In the rows, zero is written as 128.
Known rows, with every step that occurs:
dozo-zusu: [176 110  81 101 126 160 108 153 147  72 127 136 144 101 129 127 166 105
 107 112  89 114 117 118 106 191 143  77  93 122 162 129 148 112 145 174
  74 146 142  95 146 172 181 115 152 141  95  81 159 103 140 147 119  99
 134 102 158 124 125 132 137 156 158 118 128]
zolatin-lusidi-vege: [151  99 114 148 119 129 122 143 104  99 109 114 142  99 124 117  99  90
 112  98 116 128 115  92 140 155 144  79 155 105 145 150 115 168  98  85
  71 139 137 104 107 168 172 139  96 162 129 104 195 128 125 123 120 143
 140 141  87 139 134 157 178 132 199 116 163]
zusu-lusu-vege-peka-domat-foga: [168 114 109 139 180 163 140 148 107 173 179  83 177 122 102 103 173 181
 104 135 115 149 176 116 127 133 195  59 134 132 131 143  90 166  30 139
 131 209 131 141 122 156 164  83  97 168 112  99 171 130  71 140 107  91
 127  60 154  81 140  94 155 137 112 121 141]
peka-domat-botos-furo-pimufi-vege-lusu-zusu: [211 101  62 100 121 107 131 132 165 165  93 162  73 133  97 135 188 168
 143  96 141 214 164  44 151 145 105 107 109 143 142 125 107 137 115 211
 150 111  84 194 135 117 114 133 103 132 108 149 174 134 162 122 127 120
 152 106  98 164 169 115 119 110 152 144 147]
lusidi-zolatin: [168 131  85 120 133 160 146 130 107 102 117 115 166  96 116 155 124  98
 101  84  97 127 117  81 118 148 154  86 127  94 146 136 129 127 112 158
  45 176 183 113 128 182 138 123 113 135 122 128 190 131 156 131 115 142
  90 116 151 116 124 125 135 137 164 110 120]
dozo-zusu-lusu-vege-lusidi-zolatin: [203 105  57 136 126 147 103 112 101 140 122 106 144 123 114 132 168  89
 120 101 151 117 127  73 135 175 138  90 146 117 180 178 143 163  87 118
  91 144 169 167 137 162 156  81 104 114 129  72 205 134 123 201 127 112
 103 129 136  76  93 122 174 152 192 103 138]
vitan-domat-peka: [187 103  98 115 144 183 150 143 108 100 188 102 167  80 124 135 136 155
 105 113  89 104 124 114 103 137 131  76 109 129  86 119 108 136 106 119
  57 185 123  89 133 133 158 106 125 122  84  97 155 116 138 127 108 118
 104 112 166 129 130 108 114 118 129 133 145]
vitan-domat-foga: [175 111  92 138 183 166 143 171 131 111 148 125 139 100 111  92 157 165
  84 117  58 141 146 118  85 154 169  44  87  94 123 134 149 137  79 149
  68 180 130  94 149 156 162 121 125 148 112 106 165 115 124 137  72  60
 110  89 142 134 113 106 126 121 135 116 180]
foga-domat: [173 118  87 100 143 165 152 148 153 116 159 146 135  80 126 148 154 143
 103 113 101 162 117  80 100 162 178  86 110 117 150 114 133 125 120 178
  70 151 147  92  79 155 153 119 120 115  79 117 179  97 154 145 106 108
 107 116 148 133 123 127 128 138 165  99 147]
pimufi-furo-botos: [150 122 112 114  99 106 117 168 169 139  77 131 127 135 100 120 194 149
  59 108  92 128  84 117  96 166 156  97 172  89 174 107 134  96 164 173
  85 134 131 110 142 172 134 155 121 173 106 156 169  39 129 117 110 141
 142 127 125 131 172 137 110 155 196 127 143]
pimufi-vege: [135 133 144 128 148 135 132 127 118 123 132 135 154 119 130 123 102 162
 100 106 105 118 118 132 137 143 148 119 140 132 142 164 116 131 153 140
  62 181 142  97 101 171 137 138 121 144 157 107 123 102 127 118 127 133
 126  99 122 128 135 155 143 150 177 120 152]
lusu-zusu: [180 117  92 114 136 170  78 121 132  64  89 148 132  69 126 136 142 121
  94  85  87 146 127 115 119 167 158 112 100 116 135  97 149 113 119 191
  94 141 149 124 126 161 152  94 126 133  89 114 182 130 170 153 128 100
 148 106 146 136 132 112 143 142 194 118 124]
furo-botos: [147 148 125 111  91  94  89 161 151  98 109 127 142 120 123 123 172 114
  88  87  90 127  97  95  97 170 172  87 147  79 159 120 153 115 146 163
  57 148 156 106 143 166 146 133  93 161  92 140 162  88 148 131 111 138
 147 144 131 134 153 160 115 158 183 118 133]
vege-pimufi: [189 113 122 115 146 138 117 155 150  84 111 130 121 120 118 167 165  91
 136  91 111 127 101 100 113 147 148 101  92 126 140 103 158 119 169 178
  72 129 138 105 155 145 191 162  94 133 134 112 180 144 155  96 114 132
 141 113 134 129 137 126 165 153 121 101 122]
botos-furo-pimufi-vege-lusu-zusu: [181  94  82 122 164  95 122  66 158 143  35 180  91 131  96 142 139 179
 142 124 178 169  92 116 138 128  84 172 111 145 157 119 128 110 161 213
 139 101  91 180 151 123 122 143 112 132 158 143 160  98 173 140 136 166
 143  84  93 141 141 142 143 149 160 138 127]
pimufi-vege-peka-domat: [140 110 117  97 116 197 159 146 115 139 165 102 173  82 121 132 130 144
  95  95 108 141 156 137 156 133 166  76 135 175  96 153  79 175  92 133
  98 229 122 103  76 170 147 112 132 106 125  94 106 150 103  91 152  97
 126  84 129 105 133 135 121 124 102 126 122]
botos-furo: [175 121  79 132 148 153 134 148 143 117  87 140  84 106 101 145 152 166
 106 113 100 129  92 142 113 156 131 138 142  81 150 108 137  77 157 177
  95 131 137 114 101 152 148 162 142 147 132 120 179  98 147 131  91 156
 100 107 106 146 123 150 139 180 165 114 136]
botos-furo-pimufi-vege: [166 106 104 136 159  91 175 122 162 134  77 149  97 154 108 159  75 169
 120 130 135 140  86 150 118 129 100 168 116 121 141 141 139 109 191 174
  94 118 107 130  78 151 129 188 122 152 172 127 146  76 138  98 112 170
 123  88  91 136 132 176 140 161 158 128 134]
botos-furo-pimufi-vege-lusu-zusu-dozo: [195  74  94 146 176 101 118  57 120 129  65 176  90 175  65 153 104 175
 127 147 182 152  97  90 144 148  96 206 180 131 162 123 128 113 135 227
 150  94 106 197 144 133 107 126 121 128 124 133 149  96 171 135 114 187
 160  95 103 136 119 150 114 134 137 141 142]
zolatin-lusidi: [167 122 105 130 126 146 116 164 124 109  96 114 121  86 125 140 141  87
 103  85 133 124  94  98 132 171 146  78 168 103 128 105 140 128 112 124
  79 133 135  99 109 160 185 140 102 134 139 110 199 137 143 155  81 156
 131 130 122 135 101 139 165 127 188 113 146]
botos-furo-pimufi-vege-peka: [164  82  99 127 155 113 160 111 139 121  84 119 124 136  99 157  67 146
 106 125 168 115  89 166 140 107  92 157 123 147 125 139 110 113 162 156
 115 143  94 136  85 145 128 185 117 139 146 103 127  92 120  81 140 186
 135  86  91 108 127 178 147 158 108 110 100]
peka-vege-lusu-zusu-dozo: [164 117 115 149 160 138  67  84  87 102 133 159 170 113  78 114 109 148
 114 102 128 124 140  90 161 168 153 134 182 113 183 121 100 139  85 214
 126 130 139 167 179 156 150  87 113 124  88 128 158 145 177 116 107 123
 178 118 127 153 128  93 135 115 127 108 157]
dozo-zusu-lusu: [177 130  71 117 124 139  93 133 138  97 120 128 150 133 119 113 186 115
 117 135 114 109 105 124  95 213 145  85 134 121 175 130 138 106 126 192
  99 126 139 118 187 164 186  84 137 167 111  73 174  82 124 190 109 134
 124 102 176 112 109 130 161 150 171 147 122]
zusu-lusu: [164 157 123 130 139 135 105 125 125 131 120 123 154 126 121 125 168 141
 123 115 126 119  98 116 111 184 156  96 178  93 155 125 124 115 129 189
  83 131 143 112 157 162 174 102 104 171 143 112 188  86 125 166  91 162
 116 101 160 127 111 132 170 153 173 150 128]
zolatin-lusidi-vege-pimufi-furo-botos: [160  68 111 139  80  90 126 165 169 132  47 115 104 153  87 139 153  81
 113 113 128 148  96  75 118 142 132  80 149 127 170 127 144 139 152  90
  92  95 101 129 158 152 160 189  66 187 122 140 196  78 126  86 131 163
 164 179  76 139 189 170 164 128 173 106 153]
zusu-lusu-vege-peka: [156 145 145 127 155 134  98 104 102 149 134  99 184 120 111 123 151 145
 108 109 170 112 117 140 139 131 160 125 155 126 141 147 106 136  99 143
 117 174 139 135 130 157 157 102  78 149 134  89 181 117  99 140 147 166
 123  81 135  89 154 137 177 169 152 110 117]
vitan-domat: [180 133 106 110 130 176 142 147 134 110 133 132 142  95 112 121 175 145
 114  92  86 148 123 109  87 165 152  71  89 100 123 124 151 129 138 158
  61 179 148  89 131 151 170 116 128 110 112 112 169 110 147 134 114  97
 109 119 144 147 120 136 124 139 135 118 154]
zusu-lusu-vege-peka-domat: [165 140 121 111 134 170 136 135 118 173 166  96 178 106 112 129 187 157
 122 102 141 161 148 123 132 142 179  92 136 136 118 135  92 161  79 157
 135 205 138 138 102 155 177  75  94 125 109  96 174 141  93 140 146 123
 117  89 145  96 150 123 150 153 124 129 122]
furo-pimufi-vege: [151 121 150 125 157  84 162 124 151 120 111 145 147 148 138 151  95 125
 118 107 130 112 110 123 125 129 125 122 105 150 133 153 135 142 179 180
  76 141 130 106 117 156 151 149  98 142 159 126 133  84 135  98 118 150
 152  89 118 124 125 143 161 140 161 126 131]
peka-vege: [136 139 133 137 148 140 123 144 117 106 151 134 172  94 119 122 101 140
 102  87  79  99 131 141 133 145 155  98 122 107 154 136 129 130 143 162
  67 148 141 105 125 182 170 143 106 149 120 118 157 121 143  83  94  97
 143 106 115 147 136 114 164 146 154  99 141]
domat-vitan: [192 122 135 134 147 133  86 167 143  77 162 116 151  91 105 127 128 135
 110  63  84  80 125 120 122 173 157  86 133 111 154  86 110 156 140 174
  83 155 114 115 127 159 162 132 131 146  81  94 154 145 116 132  91 131
  86 123 145  97 118 125 157 158 148  96 139]

Rows:
[195  91 134 107 140 179 118 163 132 112 200  85 181  85  88 136 135 150
 110  58 101 123 185 131 155 133 171  75  97 146 118  93  73 194  91 132
 126 226 110 144  63 143 162 104 123 108  51  89 139 195  86  98 147  91
  85 104 133  66 169 122 137 158  96  76 125]	lusu-vege-peka-domat-vitan
[175  79 119 141 124 115 118 142 127  92  97 112 119 118 118 150 105  52
 147  95 125 137 119  86 138 140 131  89 110 131 139 136 139 168 130  96
  76 109 119 113 145 149 192 170  69 155 141 104 202 156 136  98 126 148
 157 150  84 146 145 153 202 126 149  99 148]	zolatin-lusidi-vege-pimufi
[161  84  96 114  91 195 145 155 106 125 145  83 165  59 120 120 116  82
 108  78 126 160 151  98 156 138 156  42 134 141  99 127  79 201  39  81
 100 190 116 104  74 162 183 122 112 121  88  85 173 172 110  98 143 120
 139 144  98 122 128 133 156 111 115 112 144]	zolatin-lusidi-vege-peka-domat
[199  91  79 120 138  63 176 168 171 143 139 144  67 146  93 171  91 180
 106 137 135 158 131  58 125 146 119 121 114 130 147 153 123 114 152 165
  96  97  87 137  52 131  85 186 103 147  87 139 178  82 140 109 104 138
 127 127  90 142 157 167 113 130 179 113 158]	foga-domat-botos-furo-pimufi-vege
[173 103 116 104 166  86 109  68 151 129  69 170 145 123 130 129 142 130
 141  97 175 152 112  96 133 124 115 129 100 170 151 132 128 143 152 219
 119 129 113 148 179 132 142 108  88 126 157 139 143 106 166 143 145 153
 175  76 127 132 147 117 155 121 163 136 127]	furo-pimufi-vege-lusu-zusu
[163  62  96 129 118 141 154 157 151 138 156 113 154 133  70 143 159 156
  94 127  86  98 132 122 101 105 112  95 106 147 130 114 132 127 166 114
  96 134  73 124 185 143 145 160  83 160  94 132 155  77 135  37 121 106
 158 137 120 139 206 119 103 106  95 110 137]	vitan-domat-peka-vege-pimufi-furo-botos
[195 107  94 130 127  85 167 166 155 139 119 134  84 168  84 142 109 185
 128 111 113 155 135  96 118 141  91 105  86 112 117 166 140 121 169 144
  86 128  94 139 102 122 113 181 103 142 129 138 164  95 133 107 111 124
 128 128  82 157 150 184 107 129 160 122 160]	vitan-domat-botos-furo-pimufi-vege
[171 122  89 128 175 178 155 201 141 126 166 122 129  84 117 108 172 152
  89 110  44 159 160  93 102 156 189  33 114 102 130 114 117 152  65 172
  82 187 140 103 109 167 166 113 135 157 105 115 149 129 120 115  63  52
 114  81 155 134 114  90 136 124 126 134 170]	peka-domat-foga
[177  66 100 111 168 162 166 149 134  96 213 123 148  80 107 179  80 137
 129 136 105  96 152  93 124 106 139 101  95 175 122 119 116 146 118 129
  79 124  95 116 110 139 160 154  85 121  57 103 158 143 156  51 112 112
 153 112 146 129 162  86 148 111  94  81 134]	foga-domat-peka-vege-pimufi
[161  51  86 111 133 135 168 167 170 129 168 121 135 118  80 168 132 156
  86 150 107 106 134  86 110 111 128 105 131 167 153 106 112 125 153 136
  89 102  76 129 126 147 124 177  82 153  44 139 159  77 150  39 114 123
 167 141 123 133 210 103 111 115 120  94 135]	foga-domat-peka-vege-pimufi-furo-botos
[198  74  67 144 148 124 181 112 130 152  62 126  74 130  99 176  84 114
 116 108 159 140  87  85 156 120  83 145 148 106 139 155 135 145 149 129
  86 123 131 161  82 154 113 183 104 105 181 123 173 119 150 117 114 153
  97 137  74 112  72 161 150 147 154  93 138]	botos-furo-pimufi-vege-lusidi-zolatin
[173 103 126  96 102 112 149 179 136 132 185  93 160 132 115 143 128 105
 110  80 129 134 169  72 152 125 138  44 103 167  91 151  88 181 105 150
  98 180 101 124  87 148 137 145  91 132  95 128 130 145 114  65 136 112
 169 110 124 120 156 127 124 101 102 115 119]	furo-pimufi-vege-peka-domat-botos
[174 102 131 122 170 135 154 139 168 144  80 144 113 160  87 168 187 147
 115 117 124 132 112 128 116 107 140 144  89 137 168 114 147 109 202 166
 111 128 127 124 122 149 171 173  99 142 170 141 178  96 130  85 139 126
 123  84 101 129 192 124 167 174 155  99 136]	lusu-vege-pimufi-furo
[138 122 121 133 163 129 113  96  92 139 183 116 194  88 130 108 141 163
 110 120 134  63 123 129 149 111 114  96 173 139 139 124  69 155 102 147
  83 158 105 126 198 149 160 118 102 157 115 115 146 121 150  82  98 158
 129  89 132 128 149  58 178 119 117 114 137]	domat-peka-vege-lusu
[170  94  83 117 161 202 140 185 115 121 164  92 155  75 106 107 153 139
  75 109  78 136 167 119 121 134 183  32 119 125 109 102  96 160  38 153
 102 207 132 109 114 162 167 117 130 142  86 102 145 143 103  96  97  78
 128  75 161 108 119  86 133 122  82 114 143]	vege-peka-domat-foga
[139 110 122 139 160 144 124 131  93  94 193 101 191  83 127 126  81 150
  85 108  90  56 139 146 143 113 131 101 150 135 120 131  96 141 115 130
  67 162 119 108 132 167 154 135 113 163  94 109 141 122 139  66  98 130
 145  86 131 124 145  93 157 124 140 112 131]	domat-peka-vege
[199 133  65 124 110 134 127 188 130 118 133 123  70 108  85 130 177 179
 109  99  82 150 129  85 108 166 130  82 106  57 125 132 139  91 130 137
  77 139 116 120 109 133 129 159 134 142  93 127 202 118 145 132  91 111
  93 146 101 169 151 160 101 136 170 113 166]	vitan-domat-botos-furo
[161 111 136 134 135 150 106 126 113 142 117 122 124  88 140 122 128 143
 104  95 137 100 103 120 166 133 141  89 179 129 131 162 132 163 123 114
  70 153 123 101  88 159 144 143 118 105 175  95 137 125 123 123 110  91
 125 124  92 120  72 130 163 152 178 108 167]	pimufi-vege-lusidi
[166 117 105 127 170  81 154  88 161 173  67 152  86 146 108 137 147 190
 139 129 182 150  76 124 132 115  88 163 143 131 153 136 114 118 185 199
 110 111 102 153 152 127 142 174 107 147 190 137 147  77 144 116 112 199
 122  91  91 144 122 149 161 159 132 129 140]	botos-furo-pimufi-vege-lusu
[207  94 104 109 157 144 123 172 167  87 182 131 136  67  99 154 124 159
 105  92  90 117 135  80 111 170 173  77 118 126 150  83 106 159 121 173
  80 150 103 115  77 144 136 122 139 122  41  96 164 133 129 146 101 114
  71 134 156 101 133 122 128 147 153  86 151]	foga-domat-vitan
[162 153 145 138 159 105 116 110 122 153 127 124 167 145 124 120 166 167
 126 111 132 131 117 123 119 157 166 128 149 105 163 152 125 129 136 165
 103 150 159 136 132 163 168 100  84 158 144 113 191  95 107 159 122 146
 122  96 132 115 141 139 177 169 198 131 135]	zusu-lusu-vege
[175  90 137 131 145  92 137 124 142 129 106 133 118 122 140 149 111 107
 114  92 154 111  97 106 148 124 105 100 147 131 132 150 149 170 157 146
  79 128 120 111 101 147 162 153  83 102 171 116 130 103 133 105 109 126
 155 119  89 118  67 140 178 149 160 106 150]	furo-pimufi-vege-lusidi
[190 101  91 140 136 135  71 123 125 130 128 126 120 128 125 111 196 126
 123 116 150 105 117  98 130 183 138  92 137 120 176 155 151 155 114 140
 115 131 143 143 143 150 177  89 111 121 134  66 185 109 110 187 118  93
 136 117 119  96  86 119 188 181 198 109 152]	dozo-zusu-lusu-vege-lusidi
[196 105  75 108 140  53 163 137 167 181 121 154  67 147  92 153 157 194
 133 139 181 173 112  39 131 133 107 113 141 139 163 148 101 127 139 184
 103  95  78 160 110 113  93 180  92 140 118 149 172  79 147 126 105 163
 120 116  91 154 162 141 129 124 164 106 153]	foga-domat-botos-furo-pimufi-vege-lusu
[150  94 115 137 169 144 156 143 161 125 101 145 125 147  78 148 151 138
 103 115  98  94 123 147 130 118 123 126 114 143 174 111 135 106 193 178
 101 107 110 125 154 169 180 193 110 157 156 141 166  99 141  38 115 110
 147 100 102 137 168 108 175 141 118  93 133]	peka-vege-pimufi-furo
[166 103  76  95 115 188 124 141 127 131 174 105 178 115 106 120 196 134
 124 115 134 146 161 120 126 179 169  79  92 159 147 147 101 154  76 153
 143 193 127 139 119 155 179  58 134 132  83  64 157 132  84 157 155  94
 137  85 157  85 149 123 148 150 116 123 110]	dozo-zusu-lusu-vege-peka-domat
[128 119 139 114 134 156 120 113 102 109 133  99 178  89 129 137  78 148
  86 102 137  79 114 161 160 122 145 104 153 165 119 160  95 147 113 126
  81 202 125 100 103 164 133 143 120 122 153  83 119 120 101  98 152 141
 119  84 116 105 129 140 136 143 128 109 114]	pimufi-vege-peka
[189 112  80 128 122 177 118 129 105 111 111 105 137  76 129 147 152  65
 105  70 122 125 103  67 142 147 142  62 167  86 150 129 137 159 104 123
  54 163 174 124 119 165 151 129 107  98 136 114 195 156 162 149 106 117
  84 150 129 104  59 110 163 143 159  88 146]	vege-lusidi-zolatin
[188  82  99 145 153 104 149 118 152 150  77 138  62 130 124 157 110 153
 118 112 163 120  81 126 145 124  86 141 161 116 133 137 152 131 175 142
 104  91 105 138  74 132 137 193 108 111 183 115 144  92 135  98 104 145
 126 125  65 132  75 156 164 162 162 114 149]	botos-furo-pimufi-vege-lusidi
[166  76  76 148 144 176 125 122  62 109 188  78 180  63 123 142  75  91
  90  92 112  57 141  91 171 101 117  80 172 119 122 143  95 182  60  73
  57 170 137 136 129 166 138 124  98 122 102 102 166 158 158  85  98 120
 103 131 114 101  83  73 168 117 139  83 134]	domat-peka-vege-lusidi-zolatin
[148 129 106 110 153 135  88  69 120 126  76 161 153  89 127 111 148 168
 126  98 145 146 120 110 155 150 136 127 138 163 151 145 112 147 112 184
 106 160 119 141 171 150 126  91 116 131 144 118 140 127 161 158 150 116
 140  89 124 138 140 112 143 134 184 126 136]	pimufi-vege-lusu-zusu
